What can hang from each mark:
K313: K241 K815 K933
K752: K933
K933: K40 K188 K795
K241: K188 K752
K40: K241
K795: K241
K815: K40 K752 K795
K188: K815

Each row was made from one small tree. Brackets hold a mark, then the marks that hang from it, in the order of their numbers. Every link used is in the known rows. Write each row's tree.
Known rows:
{K815 K752}: [ 0.12, -0.79,  0.97, -1.25,  0.96,  1.37,  1.06, -0.36, -0.72, -1.06,
 -0.37,  1.00, -0.22, -0.48,  1.38,  0.17,  0.34,  2.31, -0.09,  0.22,
 -0.63, -1.28, -0.52, -1.04]
{K188 K815}: [-0.84, -0.53,  0.57, -0.65,  0.10, -0.75,  1.40, -1.68, -1.94,  0.11,
 -1.86, -0.79,  0.03,  1.32, -0.27, -0.36,  0.69, -0.16,  1.29,  0.85,
 -2.12,  0.35,  0.57, -0.50]
{K40 {K241 {K188 K815} K752}}: [-1.03,  1.01, -3.26, -0.33,  1.58,  0.63,  1.43, -1.92, -2.69, -0.87,
 -0.99,  2.49, -0.77,  0.41,  1.27,  0.07, -2.39,  0.17,  2.69,  1.05,
 -2.06,  0.46, -0.78, -0.32]
{K795 {K241 K752}}: [ 0.94,  0.91, -4.22,  0.23,  2.19,  1.51,  0.27, -0.01,  0.26, -1.34,
  0.85,  1.13,  0.35,  0.40,  0.41,  0.43, -2.19,  1.15,  1.29,  0.05,
  0.01, -0.75, -0.61, -0.09]
{K188 {K815 K752 {K795 K241}}}: [-0.83,  0.30, -1.15, -1.88,  1.31,  1.56,  0.54, -1.61, -1.90, -1.00,
 -1.32,  1.30, -0.63,  1.17,  1.79, -0.32, -0.15,  4.04,  0.90,  0.94,
 -3.38, -2.62, -0.10, -0.85]
{K241 {K188 K815} {K752 {K933 K40 K795}}}: [ 1.08,  1.99,  1.47,  0.75,  1.60,  1.18,  1.59, -4.95, -2.88, -2.54,
  0.45,  3.62,  1.53,  1.44,  5.61,  1.24,  1.37, -1.50,  3.08,  2.36,
 -0.75,  1.29,  0.15,  2.39]
{K241 {K188 {K815 K40 {K752 K933} K795}}}: [-1.17,  1.55,  3.88, -1.74,  0.00,  1.58, -0.35, -3.48, -4.27, -1.16,
 -0.82,  3.13, -1.13,  0.77,  4.09, -0.20, -0.65,  3.45,  0.13,  2.25,
 -3.00, -0.68, -0.61,  1.03]
{K313 {K241 K188} {K815 K40 K752 K795} K933}: [ 0.53,  4.52,  1.74, -0.79,  1.23,  6.18,  1.37, -4.19, -5.22, -0.45,
  1.87,  2.13, -0.84, -1.07,  4.97,  0.71, -2.52,  2.31, -0.11, -0.24,
 -1.21, -3.77,  1.25,  0.45]
{K795 {K241 K188 {K752 {K933 K40}}}}: [ 1.31,  3.25, -1.54,  0.80,  3.08,  1.13,  0.08, -2.50, -1.37, -2.38,
  2.71,  3.58,  1.95,  0.75,  2.87,  1.56, -1.04,  1.15,  2.31,  1.56,
 -0.37,  1.26, -0.69,  1.98]
{K188 {K815 K795}}: [-0.97,  0.41,  0.33, -0.78, -1.30, -0.45,  0.00, -1.57, -1.54,  0.30,
 -1.58,  0.48, -1.01,  1.30,  1.19, -0.50,  0.14,  0.46,  0.21,  0.90,
 -2.03, -1.33,  0.35,  0.06]
{K933 K40 K188 {K795 K241}}: [ 2.05,  0.29, -1.54,  0.61,  2.48,  3.45, -1.15, -1.79,  0.61, -0.63,
  2.64,  1.49,  0.92, -0.17, -0.11,  0.93,  3.47,  1.74,  3.22, -0.02,
 -0.34, -1.39,  0.73,  0.14]
{K815 {K795 {K241 K188}}}: [-0.25,  2.10, -2.07,  0.02, -0.40,  1.22, -2.03, -0.64, -0.13, -0.29,
  1.28,  3.10, -0.05, -0.12,  1.62, -0.46, -1.35,  1.82,  0.39, -0.21,
 -0.78, -0.61, -0.91,  0.53]
{K188 {K815 K40 K795}}: [-0.67,  0.75,  1.08, -1.16, -1.14,  1.00, -1.44, -1.68, -2.98,  0.66,
 -1.32,  0.11, -2.84,  1.59,  1.96, -0.07, -1.19,  2.89, -0.48,  1.66,
 -2.59, -1.90,  1.03,  0.01]
{K313 {K241 K188} {K815 K40 {K752 K933} K795}}: [ 0.50,  5.14,  2.66, -1.16,  1.77,  4.88,  0.12, -3.57, -5.12, -1.66,
  0.44,  2.50, -1.50, -0.68,  4.53,  0.78, -1.50,  2.45, -1.09,  1.94,
 -1.72, -1.64,  0.79,  0.67]
{K815 K40 {K795 {K241 K188 K752}}}: [ 0.58,  2.64, -2.66, -0.53,  0.00,  3.58, -2.94, -1.20, -1.85, -1.09,
  1.70,  3.96, -2.32,  0.24,  3.61,  0.50, -4.20,  3.56, -0.09,  0.83,
 -0.52, -2.01, -0.86,  0.25]
{K752 {K933 K40 K795}}: [ 1.24,  2.00,  2.01,  0.97,  1.82,  1.12, -0.32, -1.71,  0.34, -1.35,
  2.11,  0.43,  1.41,  1.00,  4.38,  1.88,  2.75,  0.31,  1.01,  1.38,
  0.34,  0.32,  1.39,  3.47]
{K241 K752}: [ 0.81,  0.23, -1.71,  0.19,  0.26,  0.82,  0.66, -0.56, -0.49, -1.23,
  0.07,  1.58, -0.34, -0.09,  1.28,  0.34, -1.66, -0.67,  0.13,  0.29,
  1.08, -0.77, -0.63, -0.23]
{K815 {K40 {K241 K188}} {K752 K933} K795}: [-1.11,  3.18,  0.88, -1.51,  1.33,  3.26, -2.23, -0.89, -2.41, -0.94,
  1.34,  3.38, -2.76, -0.25,  4.84,  0.93, -2.76,  6.57, -0.97,  1.77,
 -2.24, -2.46, -0.67,  2.05]
{K40 K241}: [-1.02,  0.94, -3.11, -0.11,  1.63,  0.49, -0.27,  1.05,  0.43,  0.37,
  0.31, -0.44, -1.18, -0.12, -0.26,  0.48, -1.30,  1.74,  0.66, -0.09,
 -1.22, -0.53,  0.23,  0.28]
{K313 K815 {K933 K188 {K795 K241}}}: [ 1.21,  1.40, -1.79,  1.39,  2.48,  4.25,  2.69, -2.68, -1.11,  1.58,
  1.33, -0.26,  1.26, -0.78,  0.33, -0.97,  2.23, -0.37,  2.20, -1.45,
 -0.48, -3.11,  1.02,  1.47]
{K795 {K241 K188}}: [-0.03,  1.18, -1.99,  0.28,  1.63,  1.00, -0.39, -0.87, -0.49, -0.55,
  1.17,  1.95,  1.24, -0.09, -0.06, -0.34, -0.75,  1.03,  1.82, -0.25,
 -0.97,  1.38, -0.87,  0.00]
{K313 {K241 K188}}: [-0.09,  2.05,  0.32,  0.42,  0.84,  1.79,  0.10, -1.90, -1.19, -1.59,
  1.27,  1.41,  1.95, -1.05, -0.48, -0.01, -1.10, -1.70,  1.70, -0.69,
  0.40,  1.01,  0.02, -0.35]

Which tree is each row?
[ 0.73,  0.28,  1.18,  0.39,  1.34,  3.05,  0.45, -2.99, -2.06, -1.25,
 -0.25,  1.37, -0.34,  0.59,  1.30, -0.47,  0.42,  0.25,  1.65,  1.63,
 -0.21, -1.89, -0.02,  1.79] -> {K241 {K752 {K933 {K188 {K815 K40}} K795}}}
[ 0.41,  3.07,  1.56, -0.08,  0.04, -0.35,  0.43, -4.71, -3.69, -2.00,
  0.53,  4.54,  0.67,  1.64,  5.04,  1.23, -0.52, -0.37,  1.48,  2.70,
 -1.19,  0.26, -0.30,  2.24] -> {K241 {K188 {K815 K795}} {K752 {K933 K40}}}
[-0.12,  1.79, -2.51, -0.48,  1.38,  3.01, -1.28, -0.71, -2.33, -0.61,
  0.89,  2.39, -2.91, -0.28,  2.29,  1.03, -4.04,  2.74,  0.84,  1.05,
 -0.88, -0.36, -0.46, -0.12] -> {K815 {K40 {K241 K188 K752}}}
[ 1.63, -0.60, -3.49,  0.91,  2.10,  4.07, -0.23, -0.88,  0.92, -1.22,
  1.16,  2.18,  0.74, -0.86, -0.75, -0.91,  0.81,  0.06,  2.80, -0.85,
  0.98, -2.38, -0.85, -0.16] -> {K933 K188 {K795 {K241 K752}}}
[-0.82,  1.66, -1.17, -0.59,  1.11,  2.24, -1.84, -0.34, -2.04,  0.37,
  0.90,  1.05, -2.64, -0.34,  1.26,  0.79, -2.70,  3.39,  0.56,  0.83,
 -1.77,  0.27, -0.04,  0.07] -> {K815 {K40 {K241 K188}}}
[-1.76,  0.95, -1.71, -0.34,  1.38, -0.20,  0.91, -1.54, -2.15,  0.24,
 -0.89,  1.10, -0.58,  0.42,  0.08, -0.20, -0.70,  0.84,  2.48,  0.73,
 -3.07,  1.20, -0.30, -0.11] -> {K40 {K241 {K188 K815}}}
[-0.50,  1.02, -2.45,  0.52,  2.72,  1.83,  1.16, -1.57, -0.76, -0.92,
 -0.36,  1.16,  0.04,  0.28,  0.26, -0.24,  0.08,  0.31,  2.72,  1.11,
 -1.09, -1.81, -0.12,  1.96] -> {K40 {K241 {K752 {K933 {K188 K815} K795}}}}
[-0.26,  2.36, -2.71,  1.09,  2.31,  2.28,  0.34, -1.16, -0.26, -1.71,
  1.12,  3.18,  0.19, -0.49,  3.67,  0.54, -1.56, -0.12,  1.60,  0.53,
  0.05,  0.27, -0.88,  2.74] -> {K40 {K241 K188 {K752 {K933 K795}}}}
[ 1.61,  0.94,  1.15,  0.66,  1.90,  1.77,  1.32, -3.97, -1.70, -1.86,
  0.66,  2.24,  1.10,  0.87,  2.04,  0.86,  2.32, -0.80,  2.69,  2.07,
 -0.12, -1.26,  0.34,  1.91] -> {K241 {K752 {K933 K40 {K188 K815} K795}}}
[-0.03,  1.90,  3.10, -0.26,  0.40, -0.77, -0.52, -3.49, -2.02, -0.22,
  0.71,  1.74,  0.90,  1.20, -0.12,  0.55,  2.70,  1.11,  1.35,  2.35,
 -1.76, -1.26,  0.69,  2.23] -> {K752 {K933 K40 {K188 {K815 K795}}}}
[-1.34,  0.72, -0.64, -2.66,  0.92,  2.62, -0.70, -1.23, -3.05, -0.04,
 -1.32,  0.76, -4.01,  1.11,  2.84,  0.64, -1.79,  6.25, -0.04,  1.86,
 -4.14, -3.38,  0.55, -0.70] -> {K188 {K815 {K40 K241} K752 K795}}
[-0.41,  1.51,  2.12, -1.03,  0.35,  1.05, -0.48, -0.52, -0.42, -1.42,
  0.32,  2.26, -0.05, -0.04,  3.65,  0.07, -0.11,  3.09, -1.53,  0.91,
 -0.60, -2.60, -0.69,  1.99] -> {K815 {K752 K933} K795}
[ 1.56,  4.17,  1.82, -0.12,  3.47,  4.28,  3.91, -5.33, -4.84, -1.23,
  2.53,  1.55,  2.16, -0.91,  4.23,  2.15,  0.54,  0.21,  2.38,  0.16,
 -1.23, -1.25,  1.77,  0.02] -> {K313 {K241 K188} {K815 K752} {K933 K40}}
[-0.16,  3.94,  1.50,  0.51,  0.71,  2.12,  1.15, -5.37, -3.16, -0.94,
  3.13,  1.83,  2.97,  0.71,  2.96,  1.56, -0.66, -0.53,  3.49, -0.44,
 -1.19, -1.46,  1.63,  1.69] -> {K313 {K241 {K188 {K815 K795}}} {K933 K40}}
[ 0.59,  3.08, -0.60,  0.91,  2.40,  1.90,  0.94, -1.31, -0.39, -2.71,
  1.44,  0.53,  2.05, -0.04,  0.44,  0.74, -2.29, -1.50,  1.04,  0.23,
  1.56, -0.63,  0.41,  1.61] -> {K313 {K241 {K752 K933}}}
[ 1.75,  2.28,  1.00,  1.36,  1.49,  1.93,  0.41, -3.53, -1.28, -2.72,
  2.05,  4.27,  1.58,  0.29,  5.88,  1.61,  0.70, -1.34,  1.74,  1.42,
  1.16,  1.03, -0.22,  2.77] -> {K241 K188 {K752 {K933 K40 K795}}}
[-0.91,  0.99, -1.99, -0.54,  0.33,  0.23, -0.31, -1.26, -1.08, -0.01,
 -1.03,  0.31, -0.48,  1.74,  0.50, -0.55, -0.36,  2.03,  1.06,  0.69,
 -2.78, -1.35,  0.41,  0.00] -> {K188 {K815 {K795 K241}}}
[ 0.11,  0.47,  0.83,  0.21,  1.12, -0.08,  1.80, -2.66, -1.96, -0.97,
 -0.72,  1.64,  1.15,  0.52, -1.35, -0.82,  0.21, -1.17,  1.63,  1.61,
 -0.23, -1.00, -0.82,  1.31] -> {K241 {K752 {K933 {K188 K815}}}}
[ 1.30,  2.93,  0.33,  1.32,  3.12,  1.89, -0.70, -2.42, -0.03, -1.80,
  2.88,  2.00,  2.30,  0.89,  4.31,  1.55,  2.12,  1.15,  2.51,  1.03,
 -0.62,  1.34,  0.44,  3.41] -> {K752 {K933 K40 {K795 {K241 K188}}}}
[ 0.20,  0.58,  1.45, -2.09, -0.59,  3.36, -2.13, -0.48, -1.78, -0.58,
  0.34,  2.00, -3.48, -0.03,  3.97,  0.71, -1.89,  5.57, -1.93,  0.99,
 -1.14, -3.68, -0.07, -0.59] -> {K815 K40 K752 K795}
[-0.73, -0.07,  2.05, -2.44, -0.35,  2.18, -0.46, -2.08, -3.50, -0.38,
 -1.67,  0.99, -3.04,  1.20,  3.10,  0.27, -0.92,  4.85, -0.51,  1.92,
 -3.18, -3.05,  0.48, -0.97] -> {K188 {K815 K40 K752 K795}}
[ 0.78,  1.31,  2.99, -0.99,  2.44,  0.67,  1.02, -1.63, -1.17, -1.83,
  1.28,  1.33,  0.92,  0.52,  3.32,  2.08,  1.62,  3.16,  0.28,  1.94,
 -0.95, -0.57,  0.19,  1.37] -> {K815 {K752 {K933 K40}}}
[-1.55,  2.11,  0.96, -0.71,  0.91,  0.83, -1.38, -1.62, -2.19,  0.67,
 -0.13,  0.59, -1.64,  0.88, -1.29, -0.41, -0.50,  3.36,  0.76,  1.91,
 -2.66, -2.46,  0.33,  2.26] -> {K752 {K933 {K188 {K815 {K40 K241} K795}}}}
[ 1.42,  1.09,  2.61,  1.06,  1.67,  1.58, -0.57, -2.34,  0.31, -0.74,
  2.20,  1.32,  1.73, -0.05,  1.15,  0.82,  3.95,  0.12,  1.81,  1.11,
  0.51, -0.69,  0.65,  2.76] -> {K752 {K933 K40 K188 K795}}
[ 0.52,  2.46,  2.86, -0.13,  3.29,  3.15,  1.78, -4.80, -3.10, -3.17,
  0.99,  1.89,  2.71,  0.44,  3.72,  1.32,  2.12,  0.24,  3.48,  1.19,
 -1.70,  0.60,  1.03,  0.96] -> {K313 {K241 {K188 {K815 {K752 {K933 K40 K795}}}}}}
[ 0.85,  0.52, -2.33,  0.23,  2.03,  4.33,  0.06, -2.85, -2.06, -1.66,
  0.11,  2.11, -0.65,  0.93,  3.76, -0.03, -0.92,  1.37,  2.86,  0.74,
 -1.45, -0.16, -0.04,  0.09] -> {K933 {K795 {K241 {K188 {K815 K40}} K752}}}
[-0.09,  3.22, -0.26,  0.36,  3.00, -0.42, -0.46, -0.57, -0.15, -0.60,
  2.16, -0.05,  0.31,  1.04,  1.95,  2.54,  0.35,  2.38,  1.02,  1.90,
 -1.27,  0.30,  1.14,  2.93] -> {K752 {K933 {K40 K241}}}
[ 2.82,  0.42, -2.84,  0.85,  2.87,  4.05, -0.66, -2.15,  0.32, -1.58,
  2.68,  2.69,  0.76, -0.26,  0.93,  1.23,  2.09,  1.06,  3.46,  0.30,
  0.46, -2.17,  0.32, -0.07] -> {K933 K40 K188 {K795 {K241 K752}}}
[-0.43, -1.12,  2.14, -2.43,  1.26,  1.93,  1.06, -2.17, -3.84, -0.48,
 -1.84, -0.34, -2.06,  1.32,  1.70,  0.12, -0.02,  4.16,  0.73,  1.99,
 -3.35, -1.40,  0.58, -1.48] -> {K188 {K815 K40 K752}}
[-0.33,  0.96,  0.69, -0.96,  3.82,  1.73,  1.87, -2.61, -1.89, -1.53,
 -0.40,  0.10,  0.19,  1.62,  4.31,  1.73,  2.55,  3.53,  2.62,  2.18,
 -3.48, -1.02,  1.22,  1.56] -> {K188 {K815 {K752 {K933 {K40 K241} K795}}}}
[-1.10,  1.79, -1.04, -0.68,  2.31,  1.15,  0.44, -1.59, -3.12, -0.47,
 -0.93, -0.47, -2.06,  1.95,  1.65,  0.83, -2.57,  3.04,  1.28,  2.57,
 -2.96, -0.86,  0.83,  1.54] -> {K188 {K815 {K40 {K241 {K752 K933}}}}}
[ 1.84,  4.27, -1.66,  0.13,  1.99,  1.94,  0.12, -2.52, -2.48, -0.50,
  1.04,  2.67, -1.03,  0.38,  1.82,  1.05,  0.50,  1.29, -0.01,  2.22,
 -1.14, -2.28,  0.61,  1.28] -> {K313 {K815 {K795 {K241 {K752 {K933 K40 K188}}}}}}
